Each row was made from one walk, in order. Every step used is in the known rows, and no mark comes twice. Write each row's walk.
(in the rows, 128 means zero)
Known rows:
kizi-vinoku-tesa: [188 148 131 109 157  92  73 179  90 192 137 117 104 124  96 126 127 105
  82 129 157 154 114 119 107 161 147 145 120 144  91  56  95 105 144 135
 125 182 159 124 119 146]
kagi-zole-zatonu-kizi-vinoku: [200  69 168  82 118 108  99 121  95 152 129 145  90 124 121 156 129 166
 113 131 131 108  87 174 106 102 121 132 128 149 118 109 110 108 112 172
 124 158 127 137 162 102]
luvoku-kizi-vinoku-zole-zatonu-rulem: [172 125 127 126 131 133  73 123  31 126  81 120 113 125 138 125 108 118
  62 133 140 128 134  89 116 126 128 137 183 118  84  91  65  98 132 179
 146 180 165 106 118 141]
luvoku-kizi-vinoku-tesa-soki-fudi: [150 186 147 151 154 102  78 184  55 159 111 100 106 129 121 109 116  76
  51 165 143 141 139 122  97 148 145 135 172 140  98  62  92 101 142 111
 109 182 154  69 124 119]
zole-zatonu-kizi-vinoku: [229 102 138  82 132  85 112 105  78 143 115 144 130 127 132 174 104 176
 102 126 127 139  96 133 126 100  99 125 122 109 106  99 125  88 123 160
 155 170 124 127 136 135]
rulem-vinoku-tesa: [167 137 102 121 148 107  85 214  91 149 160 117 126  85  81  91 134 129
 115 111 168 152 136 124 124 179 126  97 116 146  71  72 112  90 124 129
 162 144 147 155 122 123]
soki-fudi-vinoku: [116 147  97 115 163  58 146 145 144 123 144 160 133 105 116 127 159 116
  70 155 104  80 162  98 100 123 159 153 134  78 106  80 128 145 107 140
 139 145 108 131 153  95]
rulem-vinoku-zole-zatonu-besupur: [172 117  78  89 143 106 103 147  70 112 140 150 107  53 117 110 123 148
 103  81 134 133 115  98 128 157 128  96 163 112  80  79  73  67 114 184
 206 151 149 154 137 116]
zole-zatonu-rulem-vinoku-tesa-soki: [212 108 137 111 131 119 101 138  78 128 150 128 107 105 107 122 134 180
  93 143 157 132 110 137 147 170 118 148 162  93 110  50  73  80 144 132
 208 190 122 110 132 134]
tesa-soki-fudi: [136 185 123 127 159 116 137 166 104 145 167 121  79 102 152 134 128 111
  73 194 103  92 128 139  99 151 141 140 159  80 137  82 106 111 153  95
 145 169 117  64 156  92]
vinoku-kizi: [155 145 121  82  95 113 108 200  65 162 109  91 112  98 119 133 116 159
 131 137 163 132 118 136 104 179 112 120 100 107  89 111 139  94 110 131
 145 154 152 143 126 114]
zole-zatonu: [199 100 144  90 126  90 130 131  89 154 126 164 105 115 136 137 136 195
 110 124 132 142 110 128 128 126 119 142 132  73 123 127  96 101 119 143
 170 134 140 130 130 130]
rulem-vinoku-kizi: [163 127  79  73 123 117  76 235  77 148 126 104 128  69  85 120 120 136
 128 111 162 129 125 119 135 179 121  82 106 132  61  84 112  66 104 134
 165 152 150 153 127  90]
luvoku-kizi-vinoku-zole-zatonu-fudi: [167 139 134 132 138 111  69 159  32 140  87 123 124 122 127 144 111 120
  55 129 142 133 133 101 108 120 135 125 174 100 103  83  90 104 137 172
 143 180 173  96 142 127]
luvoku-kizi-vinoku-tesa-soki: [163 178 163 144 133 124  72 191  52 172 101  99 107 127 121 118 105  92
  64 148 165 162 132 116 109 146 128 125 172 158  90  76  99 103 145 120
 113 180 173  85 116 129]
luvoku-kizi-vinoku: [154 152 133 119 141 120  89 178  69 158  92 117 126 136 137 134 115  96
  72 137 146 136 149  90 114 120 129 104 155 137  88 111  94  95 126 135
 108 157 151 105 108 118]
soki-tesa-vinoku: [166 150  76 113 156 113 136 172 106 210 128 138 137 108 156 136 100  89
 130 144 131 100 161 135 117 182 104 104 183 115  91  97 125 139 128 143
 155 133  73 123 171 130]
fudi-vinoku-kizi: [137 143 112  72  97  89 104 180 108 159  94 137 133  84  93 148 140 152
 115 123 166 117 136 113 121 159 129 141  97 123  63  89 137 142  99 161
 142 149 167 163 133  99]
kizi-vinoku: [177 142 115  80 161 107  89 171 106 177 121 133 110 127 135 151 122 106
  75 136 131 116 125  98 125 131 146 126 125 130 100  77  87 106 137 138
 128 173 143 118 133 124]
vinoku-tesa-soki: [166 175 161 141 122 127 105 181  75 179 163  97  73  98 114 101 126 129
  93 160 168 160 111 165 100 190 121 147 133 133 112  79 123 116 170 107
 135 183 163  98 124 132]
fudi-vinoku: [139 130 113  92 130  91 134 152 135 149 119 159 136 103 124 147 151 137
 100 124 143 111 153  97 125 126 125 136 111 113  77 106 126 151 120 163
 128 140 158 156 130 106]
luvoku-kizi: [132 140 140 141 132 128 121 163  59 144 108 111 130 126 153 115 119 121
  93 149 151 135 154 108 102 128 105  95 150 119  90 149 117  99 119 124
 110 134 143 125 113 118]
tesa-vinoku-zole-zatonu: [188 123  93  87 125 115  81 137  81 183 138 160  91  92 185 124 104 159
 119 104 139 135 135 124 140 161 136 143 161  84  93  98 116 143 124 210
 184 149 168 108 145 134]
tesa-soki-fudi-vinoku: [126 182 119 111 153 100 136 162 127 139 154 143  90  93 134 139 138 114
  69 185 117  86 143 124 112 142 154 157 157  90 121  64 114 141 147 124
 149 168 131  76 158  87]
zole-zatonu-kizi: [215 103 140  99 113  97 140  95  75 129 125 136 135 119 141 160 114 195
 116 126 128 138 106 139 118 103  80 121 116  94 107 131 142  90 112 156
 158 153 123 141 141 131]
kizi-vinoku-tesa-soki-fudi: [176 182 130 113 165  93  69 189  91 182 150 113  82 115 107 127 121  89
  58 158 138 138 108 138 108 166 161 165 151 125 109  25  95 112 159 111
 139 203 151  73 140 125]
kagi-zole: [142  92 156 102 124 139 113 169 113 159 159 133  78 107 131 119 154 136
 124 145 145  96 111 162  90 133 132 124 128 138 125 132 111 129 127 148
  95 131 129 141 156  88]
zatonu-fudi-vinoku-tesa-soki: [144 158 132 149 133  87 115 197 119 158 157 126 136 108  95 156 137 129
  71 156 141 112 147 162  98 153 145 150 144  93 115  34 148 152 161 140
 143 203 131 110 186 106]
tesa-vinoku-zole-zatonu-fudi: [187 115  88 107 131 106  85 154  84 184 145 157 110 102 179 146  99 151
 102 109 124 122 139 137 134 161 147 138 168  64 104  78 132 148 135 207
 185 168 141 107 174 122]
zole-vinoku-tesa-soki-fudi: [145 165 108 124 190  96 150 172  91 160 181 141  92 106 121  87 109 134
 116 158 133 142 111 136 104 190 135 159 129 111 136  86 108 133 173  95
 163 180 128 101 105 127]
zole-vinoku-tesa: [153 126 101 119 177  94 146 166  81 166 169 140 115 110 117  90 112 145
 140 125 147 161 119 126 117 193 123 145 111 124 118 111 116 126 154 116
 150 160 132 145  85 148]
kagi-zole-vinoku-tesa-soki-fudi: [131 116 141 121 166 110 128 175 101 158 191 146  58 103 113  85 124 124
 122 163 134 106  94 182  95 179 153 165 148 147 146  94 103 148 157 116
 122 167 120 105 133  98]
kizi-vinoku-zole-zatonu: [199 121 122  73 149 110  61 137  66 160 109 159  84  99 114 137 116 144
  79 108 130 130  97 101 127 133 141 158 149 114 103  72  69 110 140 193
 166 167 186 113 136 141]

Which walk is each row?
[182 131  71 120 155 104 123 152  74 193 126 144 139 104 138 149  94 113
 109 131 121 103 147 150 107 177 117 129 210  86 106  72 116 151 139 185
 184 158  84 114 207 149] => soki-tesa-vinoku-zole-zatonu-fudi
[149 138 138 117 118  77 112 153 123 159 130 144 126 102  83 116 151 143
 103 118 168 149 147 111 111 155 126 146 101 140  71  81 138 154 117 157
 126 149 164 160 124 128] => fudi-vinoku-tesa
[146 125  80  59 157 102 137 195  73 162 139 134 117  99 125 113 101 165
 158 128 141 132 107 125 128 191 110 131 104 112 104 122 121 107 139 117
 166 164 133 140  94 124] => zole-vinoku-kizi
[156 137  79 102 133 132  94 159  87 184 150 137 103  88 189 124 103 122
 122 114 139 122 151 118 124 171 140 122 155 109  82  96 131 150 131 200
 151 152 162 121 147 123] => tesa-vinoku-zole
[130 137 101 134 135  97 115 165 105 132 145 141 141 102 106 163 136 134
  76 134 123  79 154 127 100 121 149 140 140  73 103  63 138 155 148 187
 149 179 144 140 186 115] => zatonu-fudi-vinoku-zole
[201  92 127 113 130 107 105 131  76 123 144 136 123 112  99 120 136 181
 102 126 153 134 120 121 139 163 117 147 147  91 101  61  78  80 122 144
 202 177 119 140 124 141] => zole-zatonu-rulem-vinoku-tesa
[125 133 110  98 123 103 110 132 102 130 113 167 110  72 108 129 143 145
 100 115 142 111 146  89 111 141 129 149 126 120  72  98 121 155 126 205
 139 138 194 154 135 121] => fudi-vinoku-zole
[199  80 114  94 134 115 115 129  90 116 144 144 129 116 117 136 136 179
  91 127 143 105 126 116 148 147 122 136 153  81 109  81  74  76 125 149
 199 166 113 139 127 126] => zole-zatonu-rulem-vinoku
[124 151 109 140 159  48 135 148 129 131 145 140 125  98  93 108 157 109
  84 151 130 108 158 116  88 148 153 168 120  90  96  55 131 152 112 136
 131 152 131 128 151 111] => soki-fudi-vinoku-tesa
[140 131 107 131 146  86 128 177 133 148 149 139 153 122 108 176 144 128
  82 141 125  87 160 128 108 118 145 128 122  74 102  68 147 141 139 158
 141 179 115 140 178 102] => zatonu-fudi-vinoku
[186 137 101 107 136 128  94 110  49 131 128 110 124 113 132 167  91 118
 101 126 129 116 112 118 105 113 103 106 122 148  82  93 145  98 134 193
 113 191 153 131 147 136] => zatonu-kizi-vinoku-zole
[172 147  71  92 130 110 121 199  81 214 106 112 139 100 137 140  90 102
 135 140 142 115 146 150 112 205 103 106 165 121  75  88 133 130 108 143
 159 146  80 127 167 130] => soki-tesa-vinoku-kizi
[136  82 124  88 154 134 137 163 109 161 172 157  85 113 133  99 129 144
 150 136 138  97 104 160 105 153 133 137 124 144 137 144  98 142 143 141
 118 138 120 146 122  94] => kagi-zole-vinoku
[152 100 121  93 113 103 111  96  94 114 109 170 115  86 100 139 147 172
  96 111 147 106 138  94 123 138 121 177 150  91  81  79 102 149 122 213
 177 156 175 154 143 134] => fudi-vinoku-zole-zatonu-rulem
[163 144 105  85 151 125  67 158  70 158 123 139  83 100 120 135 111 104
  80 121 132 111 112  87 114 143 154 142 141 123  95  71  81 114 146 189
 140 169 184 115 128 140] => kizi-vinoku-zole
[189 103  92  94 139 123  80 149  49  97 138 145 124  63 106 127 108 163
 119  90 138 131 112 105 128 140 105  97 135 124  80  90 109  83 117 193
 190 145 167 155 144 119] => rulem-vinoku-zole-zatonu-kizi
[177  70 169 107 117 110 116 156 109 156 157 154  91 114 118 145 149 177
 105 143 134  94 101 187 101 118 151 142 148  91 158 111 106 126 123 152
 143 149 111 127 187  88] => kagi-zole-zatonu-fudi
[149 188 149 153 147 100 116 173  84 160 176 105  73 100 113  98 134 112
  82 177 144 143 120 162  89 184 133 164 146 110 121  55 122 118 159  94
 132 184 133  79 144 120] => vinoku-tesa-soki-fudi
[131 188 120  98 137  97 118 179 111 145 135 124  94  86 118 139 127 116
  74 186 125  89 128 131 113 159 146 164 143  91 111  59 119 129 141 120
 154 174 137  81 163  81] => tesa-soki-fudi-vinoku-kizi
[200  86 114  78 116 115 100 151  71 119 119 121 131 110 107 137 126 185
 107 132 153 117 118 124 146 162 111 140 144  77  95  73  80  66 117 148
 217 178 123 141 130 125] => zole-zatonu-rulem-vinoku-kizi
[201 131 110  85 155  94  66 145  71 148 118 153 100 103 113 155 114 131
  63 113 121 119 102 107 119 128 156 155 160  87 118  53  79 108 151 196
 170 184 166 105 162 137] => kizi-vinoku-zole-zatonu-fudi
[183 122  80 104 141 106 118 133  67 200 119 154 118  92 146 134 101 118
 124 122 127 122 139 131 116 182 103 134 204 105  94  95 111 141 128 187
 181 132 109 119 175 147] => soki-tesa-vinoku-zole-zatonu
[157 146  67 112 153 126 123 160  76 199 126 135 125  87 146 124 100  89
 129 127 126 105 151 128 108 188 110 117 196 117  80  95 116 148 132 177
 154 139 103 120 173 141] => soki-tesa-vinoku-zole
[157 153 118 113 172 116 140 174  78 170 179 137  86 101 126  96 105 143
 131 139 149 157 107 144 118 196 117 153 126 130 127  98 107 130 174  99
 156 181 145 109  90 136] => zole-vinoku-tesa-soki
[239 127 159 107 128  94  92 121  70 157 125 130 108 118 122 169 102 173
  98 139 139 158  91 149 124 122 103 140 132 126 104  78 125  96 143 146
 161 199 140 104 144 134] => zole-zatonu-kizi-vinoku-tesa-soki
[158 108 131  80 112  95 108 114  95 124 108 181 110  73 102 133 146 176
 104  97 145 127 130  93 125 126 124 159 136  94  86  98 110 160 121 215
 163 129 195 154 141 135] => fudi-vinoku-zole-zatonu
[158 167 107 129 167 109  87 217  92 142 178 116 107  73  81  95 130 107
  90 147 148 131 131 134 115 180 141 116 143 132  91  40 108  88 139 108
 169 173 133 107 140 106] => rulem-vinoku-tesa-soki-fudi
[192 126 155 116 127  66 112 161 105 153 139 154 117 108  99 158 142 185
  74 142 141 137 113 160 127 135 136 166 149  64 133  50 126 132 145 144
 184 186 136 102 176 121] => zole-zatonu-fudi-vinoku-tesa-soki
[173 102 125 114 119 135 110  94  43 110 135 151  91  95 125 119 128 176
  92 128 140 114 118 119 107 152 120 170 163  71 114 102  83 104 146 198
 180 165 166 134 146 155] => vinoku-zole-zatonu-rulem
[191 123  82 114 135 112 123 125  60 175 118 135 138  97 150 145  84 117
 128 121 128 114 137 139 109 169  83 115 191 118  82  98 132 137 125 197
 169 143  94 126 183 151] => soki-tesa-vinoku-zole-zatonu-kizi
[165 112 125  90 107  91 113  99  82 120 104 174 125  79 107 150 128 178
 107 107 140 122 127 101 116 116 105 151 130 110  79 104 134 147 115 219
 156 137 181 159 149 131] => fudi-vinoku-zole-zatonu-kizi
[235 115 154 106 127  82  97 110  67 152 120 136 122 125 115 158 105 176
 107 118 149 158  96 136 120 123  96 137 116 121  99  84 128  91 124 160
 157 185 139 133 134 149] => zole-zatonu-kizi-vinoku-tesa
[143 121  80 119 146 163  99 145  65  95 158 109 123  99 115 115 131 124
  93 138 148  82 144 104 121 164 127 123 158 108  79  64  78  82 138 171
 176 189 132 147 134 129] => zatonu-rulem-vinoku-zole
[144  84 140 107 148 123 125 172  99 168 174 149  77 109 110  82 134 141
 148 129 155 126 101 171  87 175 137 148 115 159 129 122 108 140 145 134
 111 146 134 147 118 105] => kagi-zole-vinoku-tesa
[172  68 178 115 109  87 103 160 117 160 151 151  93 110  79 139 161 169
 104 136 153 114 102 189  95 128 147 168 141 115 134  80 120 144 124 169
 135 162 134 142 182  96] => kagi-zole-zatonu-fudi-vinoku-tesa
